Each row was made from one small tree. The marks that hang from a mark follow it in brackets, in the order of their numbers. Every link used is in the known rows. Write each row's tree.
Known rows:
q_670[q_412]: [ -3.3  11.1 -16.2  -1.2  -5.4  -2.6  -7.3 -19.5 -11.9  35.5  27.6   2.1
   6.6 -47.0  14.1  16.1 -17.2 -17.9  12.2  21.7  38.2  10.2  38.4   4.3]
q_670[q_412[q_11[q_156]] q_588]: [  2.8  15.2  -3.6  -2.5  -2.3  10.0  -0.1 -27.1 -13.9  23.3  16.3  -7.7
  -3.4 -39.2   2.8  14.4  -4.7 -16.1   7.3  32.2  31.3   8.9  34.9  18.0]
q_588[q_670[q_412[q_11[q_377]]]]: [ 10.5   1.9 -26.6   1.2  14.1   5.1 -23.5 -20.0  10.3   8.0  25.8   6.0
   2.5 -28.8  18.4   7.0  -7.0 -24.3  -0.3  24.6  50.6   6.6  19.8  12.0]
q_992[q_412]: [ -6.6   8.0 -12.7  12.6   4.4  -2.5  -0.5 -32.1  -1.4  43.5  28.5   0.3
  11.3 -42.7  13.1  14.6  -2.8 -16.4   3.3  23.7  34.6   9.2  32.8 -11.9]
q_377[q_670]: [ -7.6 -13.1 -33.7 -12.7 -12.1   1.8 -13.9 -28.6 -12.6  37.5  42.4  -8.0
  17.0 -50.9  23.4   8.1 -14.0 -15.7  -7.8  16.1  52.0  22.2  19.5   4.4]
q_156[q_11]: [ 23.2  12.5 -24.5  -1.7  -2.2   8.7 -14.9 -23.5   7.5  40.1  33.8  -8.6
   2.1 -58.0  13.9   8.5  -2.2 -13.4  -4.3  17.8  35.2  22.4  25.3   6.2]
q_992[q_412[q_11[q_156[q_670] q_377]]]: [ 14.4 -20.2 -11.4  15.0  30.5  12.0  -1.8 -31.7  13.0   9.1  31.4  -2.9
  -3.2 -39.9   9.8  16.3  15.8  12.2  -6.2  24.2  45.0  -3.9  12.1  -7.3]
q_670[q_412 q_588]: [-27.7  19.9 -18.1   4.6 -16.5  -7.4  -3.1 -18.9 -18.3  40.8  14.9   6.8
   9.3 -30.5   9.9   7.1 -23.4 -21.6  14.8  27.4  44.1  20.2  39.9  14.0]
q_173[q_588]: [-16.2  11.5 -25.2  -8.6 -16.2  -8.3  -9.8 -13.5   0.4  50.6  24.6  -8.2
  13.3 -43.6   9.9  10.7 -11.4 -19.3   3.3  27.6  47.9  24.7  24.0   6.0]
q_992[q_412[q_11[q_377[q_670[q_588]]]]]: [-17.5   5.6 -32.9  15.3  10.5   0.2 -13.1 -35.8  -4.7  23.5  16.7  -0.9
   7.8 -12.8   7.8  -5.8  -4.3  -5.7  -2.7  22.2  52.1  12.2  25.5  16.8]
q_992[q_412[q_11]]: [  7.5  18.8 -13.7   4.1   7.9   9.9  -9.7 -39.4   5.7  33.3  26.3  -5.9
  -4.2 -37.9   5.2   9.4   4.6 -16.7  -0.9  24.8  25.0   2.0  32.3  -4.6]
q_377[q_11[q_156 q_412] q_670]: [ 27.3 -22.8 -18.3  17.7  10.4  13.0  -8.2 -49.1 -29.2  23.1  48.8 -29.4
  31.5 -70.2  12.6  13.2  10.6   6.0  -0.4   1.7  41.1  30.1  30.5  22.0]
q_588[q_670[q_412[q_11]]]: [ 11.2   2.9 -19.9  -6.7  -8.3  11.7 -25.6 -29.5   3.1  15.2  29.8  -0.4
   2.0 -45.6  15.8   7.3  -2.0 -29.2  -1.0  21.8  38.1  15.6  24.0   6.7]
q_173[q_588[q_670[q_412[q_11]]]]: [  0.8   9.9 -22.4  -3.8 -21.1   6.8 -31.6 -18.3   3.8  21.6  20.5  -8.0
   3.2 -41.5   5.7   6.0   5.3 -26.9   4.7  21.6  42.8  26.9  22.9  13.0]
q_173[q_412 q_588[q_670]]: [-15.0   5.3 -16.2  18.4 -14.7  -6.3 -18.8  -9.1   0.5  39.8  31.7 -12.3
  18.6 -50.9  12.2   8.2   6.5 -28.7   2.3  25.6  57.1  37.5  24.5   9.4]
q_992[q_412[q_11[q_156 q_377[q_670]]]]: [ 18.4 -14.7 -17.1  11.3  29.8  13.3  -2.1 -37.1  -0.7  10.9  34.1 -12.7
   6.6 -37.4  15.2  12.5  15.2   2.6  -8.3  18.5  43.6   1.3  20.4   2.3]
q_992[q_412[q_11[q_156[q_670]]]]: [ 17.0 -19.2  -5.1   6.9   9.5  19.8  -5.0 -41.5   4.9  18.1  35.6  -9.4
  -6.5 -57.7   5.6  17.7  23.3   6.0  -9.1  21.8  33.0   4.7  14.2 -12.9]
q_11[q_156[q_670[q_588]] q_377 q_412]: [-19.3 -24.5  -3.3  21.0  26.2  -6.2   6.9 -22.2 -15.5  25.2  22.9   1.0
  28.4 -36.9  16.2  10.8 -10.1  10.3   7.8  29.3  68.5  22.2  18.7  10.6]
q_588[q_670[q_412[q_11[q_156]]]]: [ 24.1  -9.1  -3.1  -6.5   1.6  19.3 -11.8 -31.5   0.5  10.0  34.4  -9.5
   1.8 -56.9  17.3  20.3   8.7 -23.3  -3.5  25.3  35.6  11.6  21.1   3.1]
q_412[q_11[q_156]]: [ 23.5   2.2  -7.9 -19.0  11.0  16.0  -0.7 -32.3   4.4  26.0  33.9 -14.9
  -2.5 -53.8  11.8  21.0   2.4 -17.2  -9.7  31.0  29.1   3.3  19.5   3.8]
q_173[q_588[q_670[q_412]]]: [-16.5  -0.3 -20.2   3.6 -25.6  -5.7 -21.5 -11.0  -2.9  33.3  24.5  -2.3
  16.7 -45.4  14.8   9.8  -4.0 -26.7   9.3  20.8  54.0  32.8  26.4   4.7]

Which tree is each row?
[ -3.7  -0.5 -33.8  22.2  -2.5  -1.0 -20.6 -10.0   1.9  20.4  16.2  11.5
   0.9 -31.4   8.6  -1.7  -8.1   8.2  11.7  14.7  60.6  26.7  23.7  19.9] | q_156[q_11[q_377] q_670[q_412 q_588]]
[  1.3 -15.1 -17.7  20.8  -0.7   7.4  -4.7 -47.7 -37.3  27.9  36.1 -25.3
  33.4 -55.5   8.1   4.9   4.5   2.6   3.1   8.8  48.3  39.0  34.3  30.0] | q_377[q_11[q_156 q_412] q_670[q_588]]
[ 19.3 -16.5 -26.6 -12.2  24.5  12.8  -6.8 -29.3  -0.4  11.5  37.8 -15.0
   6.1 -41.1  19.9  12.5  -0.5  -3.7 -12.8  21.4  51.4   3.6  11.9  14.1] | q_412[q_11[q_156 q_377[q_670]]]
[-18.1 -14.9 -20.0  12.0   7.3  -5.6   3.2 -17.1 -25.4  20.7  21.7  -0.9
  18.8 -29.1  19.9  10.8 -15.6  -1.1   9.1  21.9  63.8  15.9  28.0  20.0] | q_11[q_156 q_377[q_670[q_412 q_588]]]
[-12.5   3.9 -46.5  17.6 -29.0  -0.1 -21.4 -37.3 -31.5  26.3  29.1  -7.5
  13.9 -40.0   5.2  -0.4  -8.5  -6.3   7.6   5.0  47.6  34.4  39.8  33.2] | q_377[q_11 q_670[q_412 q_588]]
[  9.3  -6.7  -8.4  12.5  -2.1  15.3 -14.0 -13.5   1.0  22.4  33.1 -22.8
  -3.8 -64.4  -3.8  12.6  22.3   3.1  -1.7  23.6  43.9  22.6  17.1  13.9] | q_173[q_412[q_11[q_156[q_670]]] q_588]
[ -9.8  29.1 -19.9  -3.3 -12.2   3.2 -13.0 -25.5 -10.8  30.1  10.5   1.4
  -3.6 -29.6   2.3   2.7 -16.2 -22.6  10.3  28.3  34.1  13.7  37.3  22.0] | q_670[q_412[q_11] q_588]
[ 23.6   2.2 -14.5 -11.7  33.2   7.5   2.0 -23.1  11.2  18.2  29.2  -9.0
  -2.3 -38.7  15.1  19.4  -2.4 -11.2  -7.8  32.2  40.9  -5.0  17.5   9.7] | q_412[q_11[q_156 q_377]]
[ -3.5 -13.9 -25.7  18.8 -17.7   6.6  -8.1 -32.7 -19.1  19.6  29.5  -7.8
   4.2 -54.3   0.8  12.5   5.9  10.2   6.1  12.9  46.0  26.1  28.6  18.1] | q_377[q_11[q_156[q_670[q_412 q_588]]]]
[ -0.4 -19.7 -12.8  25.6  -0.2   6.2  -3.9 -42.7 -21.9  26.3  32.9 -13.6
  23.1 -57.8   2.8   8.3   7.4  12.3   3.8  14.1  48.0  35.6  24.8  20.7] | q_377[q_11[q_156[q_670[q_588]] q_412]]
[  0.8  13.9  -9.8   3.6  18.6   2.8   3.6 -18.7  -7.1  15.1  10.6  -2.3
  -2.2 -23.1   6.9  13.0  -9.5  -9.8   9.1  33.7  43.4   1.1  32.2  22.7] | q_670[q_412[q_11[q_156 q_377]] q_588]
[-15.6   4.1 -43.2  -6.2   3.3   0.7 -16.0 -26.7  -2.5  23.0  21.6  -3.4
   8.3 -14.7  14.2  -6.8 -17.3 -13.5  -8.1  25.6  60.3  17.3  17.3  28.3] | q_412[q_11[q_377[q_670[q_588]]]]
[-30.3  -1.4 -36.1  10.3  -4.3 -11.0  -9.9 -15.5 -23.3  26.0  17.0   7.6
  17.8 -20.0  18.5   0.5 -25.2  -8.3  11.2  19.1  65.5  19.6  31.3  23.6] | q_11[q_377[q_670[q_412 q_588]]]
[ -2.9 -17.0 -23.1  12.2  25.8  -6.8 -10.7 -25.7 -18.6  28.7  35.2  -3.8
  35.5 -38.0  23.5   4.8 -19.6  -2.4   5.8  11.9  62.4  20.0  26.0  14.3] | q_11[q_377[q_670] q_412]
[  8.2  16.6 -20.7  11.1  29.3   1.8  -7.2 -29.6  13.4  23.8  20.8   0.6
  -1.4 -23.3   7.8   9.4  -0.2  -9.2  -0.3  26.6  36.9  -5.8  28.5   2.0] | q_992[q_412[q_11[q_377]]]
[ 13.8 -10.1 -32.3  16.8   0.5   7.7 -22.3 -45.9 -26.4  29.7  45.5 -19.5
  31.3 -60.1  10.6   2.5  -2.4  -1.9   1.1  -2.2  44.2  34.1  33.4  25.1] | q_377[q_11[q_412] q_670]
[ -2.4  -5.2 -15.0  20.8  -6.0   5.7 -20.0 -29.6 -10.3  37.4  25.3  -2.4
  18.1 -53.3   6.7  -6.6  -2.1   6.4   6.6  11.7  50.4  44.4  24.0  15.5] | q_156[q_11[q_412] q_670[q_588]]
[  0.4  14.6 -18.4  12.0 -10.7   6.1 -28.3 -14.8   6.9  28.6  30.1 -16.8
   6.1 -47.1   5.3   2.9  12.8 -30.0  -1.8  26.1  47.2  31.5  21.9  17.1] | q_173[q_412[q_11] q_588[q_670]]
[-18.7 -25.1   2.4  12.3   4.9   1.3   4.3 -31.8 -21.2  33.8  27.9  -4.8
  26.7 -53.6  11.6  11.7  -5.5   5.2   6.4  25.0  55.7  30.7  19.3   5.4] | q_11[q_156[q_670[q_588]] q_412]
[ -0.4   9.6 -35.6  16.9   8.9   0.5 -27.2  -7.6  -4.4  22.3  27.2 -18.6
   7.9 -33.5   3.4  -1.6   2.8  -7.8   0.1  17.5  57.9  23.0  25.3  31.5] | q_173[q_412[q_11[q_377[q_670]]] q_588]
[ 21.4 -22.9 -23.5  14.4  -7.3  12.9 -11.3 -32.2 -13.1  12.7  41.9 -12.2
   1.5 -69.5   6.0  21.0  11.5  11.1   3.3   6.4  40.2  19.4  26.8   8.2] | q_377[q_11[q_156[q_670[q_412]]]]
[ -5.0   0.0 -26.9  16.3 -24.0   5.8 -22.7 -18.7  -7.9  29.3  21.3   6.4
  -0.1 -48.1   6.1  -0.6  -2.9   3.8   8.9  12.4  48.0  34.6  27.4  13.6] | q_156[q_11 q_670[q_412 q_588]]
[ 10.5  -9.9   5.0  11.3  45.7  -3.7  11.9 -22.8 -10.6  29.7  30.2  -5.5
  27.5 -46.3  21.9  21.2 -10.7  -4.3   9.0  27.4  50.4   7.4  28.9   5.2] | q_11[q_156 q_377 q_412]
[ 21.5   5.8   0.3   3.8  17.4  16.2   3.7 -41.6   3.1  26.8  29.8 -13.1
  -2.6 -51.5   6.7  20.1  17.3  -8.7  -3.9  28.5  22.5  -1.1  26.8  -6.7] | q_992[q_412[q_11[q_156]]]
[ -3.8  -8.3 -26.1  -7.3  12.7   6.9  -2.9 -28.1  -7.3  16.7  26.1 -10.7
   7.6 -24.3  15.8   5.0  -6.9  -6.4  -9.1  28.7  57.0  12.3  14.9  25.4] | q_412[q_11[q_156 q_377[q_670[q_588]]]]
[ -0.7  -9.5 -30.5  17.0 -19.0   8.5  -7.8 -37.3 -33.8  20.3  33.0 -17.9
  13.6 -52.2   6.5   9.8   2.3  -0.8   4.9   8.9  45.4  30.1  35.3  29.9] | q_377[q_11[q_156] q_670[q_412 q_588]]
[  0.2 -31.8 -19.1  -1.5  22.0  -1.4   2.7 -15.7   7.0  20.9  38.2  -1.0
   8.9 -47.6  23.2  19.7  -5.3   6.1  -7.6  26.7  63.9   6.1   7.5  -4.6] | q_11[q_156[q_670] q_377]
[ 28.2   9.8 -13.2  21.3  34.4  -0.4 -12.7 -20.9   1.5  32.0  27.1  -3.8
  20.3 -45.3  15.1   4.6  -6.7  -0.9   9.6  14.2  46.2  21.5  31.1  17.9] | q_156[q_11[q_377 q_412]]
[-20.0 -19.9 -13.9  14.5   8.0  -6.6   4.4 -12.3 -11.1  17.7  20.3   9.5
   9.6 -32.8  14.7  14.1 -11.1   7.3  10.2  27.3  64.6  12.6  21.1   9.5] | q_11[q_156[q_670[q_412 q_588]] q_377]
[ 19.3  -8.4 -25.5  11.0 -13.7  12.7 -27.3 -19.5  -1.3  23.2  35.1   1.7
  -3.1 -63.0  10.3   6.3   1.7   7.0   6.7   5.5  41.8  25.5  23.8   5.1] | q_156[q_11 q_670[q_412]]
[ -0.8   5.9 -38.0  19.2  -2.3  -0.8 -21.8 -14.8 -14.3  22.6  19.9   0.4
  10.3 -28.5  14.7  -4.9 -10.2   0.5  10.3   8.4  59.2  29.2  32.8  31.2] | q_156[q_11[q_377[q_670[q_412 q_588]]]]
[  5.6  -1.3 -32.9  11.6  19.5   5.7 -17.0 -34.8   2.6  18.9  30.8  -5.3
   6.8 -27.9  12.9   2.6   3.1  -5.0  -5.8  14.0  46.4   4.7  24.1   7.2] | q_992[q_412[q_11[q_377[q_670]]]]
[ 21.1   4.4  -3.5  11.2  38.9   8.4   7.5 -31.5  12.3  18.7  25.3  -8.4
  -2.1 -35.0  10.2  19.0  11.2  -5.0  -2.0  29.7  34.5  -9.9  26.1  -2.1] | q_992[q_412[q_11[q_156 q_377]]]
[ -6.1 -13.4 -22.1  -3.6  13.3   5.2  -1.8 -22.9   7.7  14.6  21.9  -0.4
  -1.8 -28.5  10.6   7.3  -2.8   3.0  -9.9  33.8  59.1  10.3   7.5  14.3] | q_412[q_11[q_156[q_670[q_588]] q_377]]
[-19.9 -18.0 -25.9   0.7  10.4  -6.1   5.4 -22.5 -13.2  27.3  27.8  -8.9
  20.7 -29.6  24.0   9.1 -12.7  -5.4  -5.8  27.6  67.9  19.6  17.1  16.4] | q_11[q_156 q_377[q_670[q_588]]]
